Each row was made from one walk, in order. Every step used is in the known rows, and no mark comes twice. Write each row's walk.
Known rows:
fozon, zisoze, zabu: [  4  -6 -45  -5  24   0  33 -24  -5 -79  47   9   4   3  23  13 -12   4
 -13   2 -13 -26  -4 -13 -37 -23  47]
zusug, mifot, tofo, mana, kefeseb: [ 16  -1   0 -12 -25 -18 -39  26  -8  21 -17 -13 -32  -8 -45 -71  11 -22
 -23  22  48  34  16  16  78  44   4]
kefeseb, fozon, zisoze, zabu: [  4 -21 -57  -9  44   7  35 -43  -8 -82  46  21  -3 -16  44  23 -10  12
 -19  -9 -36 -22 -14   2 -31 -20  38]
kefeseb, mana, tofo: [ 17  17  20   6  -8  -8 -41   4  11 -16  -2  -6 -30   5  -5  17  31  31
  -9 -30   4  16 -30  31  48 -16 -13]
fozon, kefeseb, mana: [ -4  13  16 -40  32   0 -25 -31  -8 -35  21   9   5  10  26  25  16  37
 -15 -13 -26  20 -44  28  14   4 -10]
kefeseb, fozon, zisoze, zabu, zusug, mana: [ 25  -3 -41 -13  36   4  49 -24  -1 -97  31   6   5  -3  74   3 -34  -9
   5  13  17 -59 -12 -12 -43  31  21]
zabu, zusug, mifot, tofo: [ 35  11  -4  13  -2  -1  -7   9  11 -59  16 -45 -10  26  -6 -53  -4 -19
   4  48  85   6  38 -11  27  42   8]
mana, zusug, mifot: [  6  -1  15  23   5  20 -29  -3 -14 -44  19  -4 -47  -2  -6 -17  37  11
   8  -1  23   9   7  14  75  24   6]
supos, mana: [  7  -2   0  18 -20 -11   5  -5 -14 -28  -6   4 -12  23 -18 -28  24   6
  -2  14 -11  39 -21   8  45   3  22]
zisoze, fozon: [-16  -2 -20  -5  10 -13  10 -21   4 -56  16  -7  -5  -3  -4  10   1  13
 -23  18 -18 -11 -18  -6  11 -32  15]
zusug, mifot, tofo, mana, tunaf: [ 14   6 -11   3 -23 -22 -48  34  -6  34 -14 -22 -27   7 -38 -71  31 -30
 -23  21  37  40   6  16  80  33  17]
supos, mana, kefeseb, fozon, zisoze, zabu: [ 12 -22 -39 -13  11  -8  41 -22 -26 -51   9  24  -3 -19  22   6  -3  16
  -8 -17 -48   4 -30  14  17   6  50]
mana, kefeseb, fozon, zisoze, zabu, zusug, mifot: [  36  -22  -28  -24   38   -3   40  -25   -4 -100   37    3   -5  -24
   58    4  -25    5    3    6   22  -33    6   -4   -4   45   36]
tofo, mifot: [ -9  17  -9  11  -9  -3  -8 -10  -1 -19  17  11 -25  -3   0 -38  25  -5
 -35   8  -5  28   2  20  32  -3  23]
fozon, kefeseb: [-14   4  -2 -30  24  -4  -6 -36   1 -41  23  -9  -2   7  19   6   6  16
 -18   2 -16  20 -27   9   3   0   1]
zisoze, zabu, zusug: [ 21  10 -10  -2  11  -7  29 -17   7 -93  44 -10  11  13  34  -9 -11  -6
  -6  23  35 -29   0 -16 -34   4  29]
mifot, zusug: [ -9   3 -16   6  -4   0 -25  -4  -6 -20  33  -3 -10  -2  17 -26  29  -2
  -1  13  13   1   9  16  22   5   6]
zusug, mana, kefeseb, fozon, zisoze: [ 10  -8 -24 -33  22 -17  15 -14 -14 -11 -16  29 -28 -37  23  11   7   8
   4 -17 -12 -17 -41  20  33  24  -9]
zusug, mana: [  5  15   0  -3  -2 -21  -2   7  -3 -11 -10   4 -21   7  -5 -17  15  -7
   7  16  27 -10 -23   1  30  16 -12]
zabu, zusug: [ 20   6  -1   2   2  -8  10 -20   9 -68  27  -6  -1  13  28 -15   8   2
  -4  19  33  -7  -6  -2  -4  10   2]
kefeseb, fozon, zisoze, zabu, zusug, mifot, tofo, mana: [ 32 -23 -55  -3  23  22  18  -9  -4 -85  45 -21  -4   5  51 -58 -41 -30
 -26  30  35 -22  40  -6 -17  45  42]
mana, kefeseb, fozon, zisoze: [  5 -22 -32 -29  24  -9  15 -36  -9 -33  10  32 -18 -39  22  22  15  25
 -14 -29 -36   2 -31  26  21  -5   6]
zisoze, zabu, zusug, mana: [ 24  23  -6  -5   4 -16  31   4   3 -69  19 -14   6  19  35 -19 -18 -22
  11  34  59 -49 -11 -19 -21  35  14]
mifot, tofo: [  6  15 -18   8  -7  -7 -13   3   0 -15   8 -19 -10  13 -30 -28  17  -7
 -13  20  31  21   6   6  23  -9   6]
tofo, mana, supos: [ 12 -12   2   2 -14  -4 -37 -15  -5   3  -4  21 -28   0 -12 -43  28  -7
 -18 -12 -26  16 -28  22  40   2  -4]

Write each row's walk:
[ 28  -7   0  14 -16   0 -54  13  -4  11 -13 -17 -37  15 -45 -82  16 -27
  -9  19  27  29  14  12  71  37   2]
zusug, mifot, tofo, mana, supos
[ -1   7 -21   1 -23  -4 -29   9  -4   6   2  -9 -17  10 -28 -61  12 -24
 -35  20  16  25   6  13  29   1   5]
mifot, tofo, mana
[  2 -23 -43  -8  32   7  17 -44  -7 -55  28  24 -16 -16  37  16   9  21
 -14 -14 -39   0 -20  12  -5 -18  11]
kefeseb, fozon, zisoze
[ 15  18   9 -13   1 -27 -34   4 -11   7  -6  26  -4  -1  -3  20  56  29
  -6 -24 -13  17 -54  35  58  -3   3]
kefeseb, mana, tunaf
[  0   1  12  34 -26  19 -13  -3 -29 -29   2   7 -29  13 -13 -24  43  13
   5 -13 -22  32 -20  25  76   9  18]
supos, mana, zusug
[ 14  45  12  22 -32 -10 -10  25  24 -21 -12 -33 -39   9  19 -56   4 -26
 -12   8  57  -5   7  14  35  37   3]
zabu, zusug, mana, tofo, mifot
[  8   2  12  -1 -29 -26   1   4 -16  -3 -23  12 -15   0 -30 -21  28  14
   1   1 -10  36 -32  18  68  14  15]
supos, mana, kefeseb
[ 13  16   4  28  -5  25 -38  12 -14 -25  11 -31 -40   8 -31 -39  27  -6
   5  11  48  20  27  15  82  26  11]
mana, zusug, mifot, tofo
[ -2  22   4  40 -54  -4 -16  17   4   0 -18 -22 -47  12 -24 -57  27  -4
 -28  -4 -10  59   2  30  71   3  38]
supos, mana, tofo, mifot
[ 30  -3   9   7   7  -7   3  -7   8 -74  23 -19 -14  16  22 -29   3  -4
   9  34  58  -1  17 -11  23  42   4]
zabu, zusug, mifot
[  1  -9 -35 -29  17  -5  -5  -2 -20   1   4  16 -21 -43  44 -10  15  -2
  16 -10  -1 -27 -16  30  34  41  -6]
mifot, zusug, mana, kefeseb, fozon, zisoze
[ 31   7  -5   3 -28 -18 -35  31   3  -2  -3 -35 -12  15  -6 -78  21 -35
 -17  29  66  23  17   9  57  55  19]
zabu, zusug, mifot, tofo, mana, tunaf
[-16  25 -11  30 -32   7 -47  18  13   4  21 -31 -45 -11  12 -57  30 -16
 -26  -9  15  22  29  39  48   4  25]
mana, tofo, mifot, zusug
[ -4  10 -11  17 -27  30 -46   9 -19   7  11 -10 -35   0 -23 -54  29 -17
 -30  -5   9  23   3  30  60   2   3]
mifot, tofo, mana, zusug
[ 16  34 -27  14 -10   3  27  19  19 -68  22 -34 -20   8  49 -37 -31 -28
 -17   6  38 -43  19  -3 -21  28  48]
fozon, zisoze, zabu, zusug, mana, tofo, mifot
[ -4   4  13 -37  43   5 -30 -43  -4 -48   8  -1   9   3  20  37   5  39
 -11 -19 -63  -3 -57  25  18  -7  -5]
zisoze, fozon, kefeseb, mana, supos
[ 12  -4 -14   8 -17  -1 -36  17  -4   0   2 -23 -29  15 -32 -78   6 -28
 -26  38  47  30  28   5  58  29   7]
zusug, mifot, tofo, mana
[ 34 -25 -30 -22   5   9  -5  -3  -5 -33   8 -11 -19 -19  31 -59 -15 -16
 -22  12  34   8  22  17  36  59   9]
zabu, zusug, mifot, tofo, mana, kefeseb, fozon, zisoze
[  5  -8  -4 -22  13 -20  -3 -28  -7 -11  -8  25 -27 -39   6  11  28  24
 -11 -18 -16  16 -38  30  47   1  -8]
mana, kefeseb, fozon
[  1 -12  11  18 -12  23 -44   3 -21 -21  15   5 -51  -5   0 -46  30  -1
 -14  -2  13  19   7  22  84  34   5]
tofo, mana, zusug, mifot
[ 15  48  -1  19 -25 -10   9  26  21 -47   5 -39 -27   9  28 -48 -16 -34
 -15  13  60 -30  14   3   7  34  32]
zisoze, zabu, zusug, mana, tofo, mifot
[-31  -3 -17 -35  33  -3   9 -40   3 -63  25 -21  10  -1  20  23 -14  22
 -28  13 -37  -2 -26  -1 -10 -19  13]
zisoze, fozon, kefeseb
[ 18   8  -9  14  -3  -5 -21  10   1 -23   3 -32 -23  17 -36 -44   9 -12
  -1  38  59  24  28  -4  49  22   9]
zusug, mifot, tofo
[-28  29   6 -22  11   7 -32 -14  13 -36   7 -30 -18  -4  25  10  -4  31
 -49 -22 -43  18 -26  40  30 -13  18]
zisoze, fozon, kefeseb, mana, tofo, mifot
[-11   4 -37 -19   6   4  -9   6 -19  14   8  23 -31 -48  50 -46  18 -16
 -11  -9 -14 -12   1  45  47  50  14]
tofo, mifot, zusug, mana, kefeseb, fozon, zisoze
[  22   -3  -37   -6   23    4   48  -25    4 -113   59   -5   19   12
   53    6  -27   -4   -9   15   10  -45    6  -21  -62    0   44]
fozon, zisoze, zabu, zusug
[-16  29 -12  11 -19   1 -29  24 -11  12  11  -3 -26  -6  21 -72  25 -34
  -8  26  28  -3  19  26  45  40  11]
tofo, mifot, zusug, mana
[ 10 -11   3  -5 -11 -19   4 -16 -22  -4 -25  25 -22 -18  -8 -13  30  21
  -1 -13 -30  43 -43  32  76  17  10]
supos, mana, kefeseb, fozon
[  8  18  12 -21  -8 -36  -6  15  -6  14 -28  14 -25 -15 -19 -10  21  -3
   9   4  31  -7 -36  12  54  29 -16]
zusug, mana, kefeseb
[-20  17 -18  13 -12  10 -26   3  -5 -13  37   2 -22 -11  22 -60  30 -18
 -24  14   4  17  24  30  34  11  27]
tofo, mifot, zusug
[-10  10 -50 -21  18   4  10   6 -21 -12  25  20 -18 -47  57 -39  -3 -25
 -12  -2  -7 -36   8  33  21  45  44]
tofo, mifot, zusug, mana, kefeseb, fozon, zisoze, zabu
[ -2  26   0  16 -23 -10 -42  33  10   7  -6 -39 -36  -3   4 -34  24 -15
  14   1  55 -13   2  19  47  25 -11]
mifot, zusug, mana, tofo
[ -4  17 -10   2  -5 -11 -25  17  -9  -2   9  -7 -16   0  18 -40  23 -19
  15  22  38 -18  -1  10  34  33  -9]
mifot, zusug, mana
[  9  25   7  13 -19 -23 -20  21  15  -2 -23 -28 -43   6 -17 -13  16  -7
   3  -2  40  -2 -21   8  45  10 -16]
zusug, mana, tofo
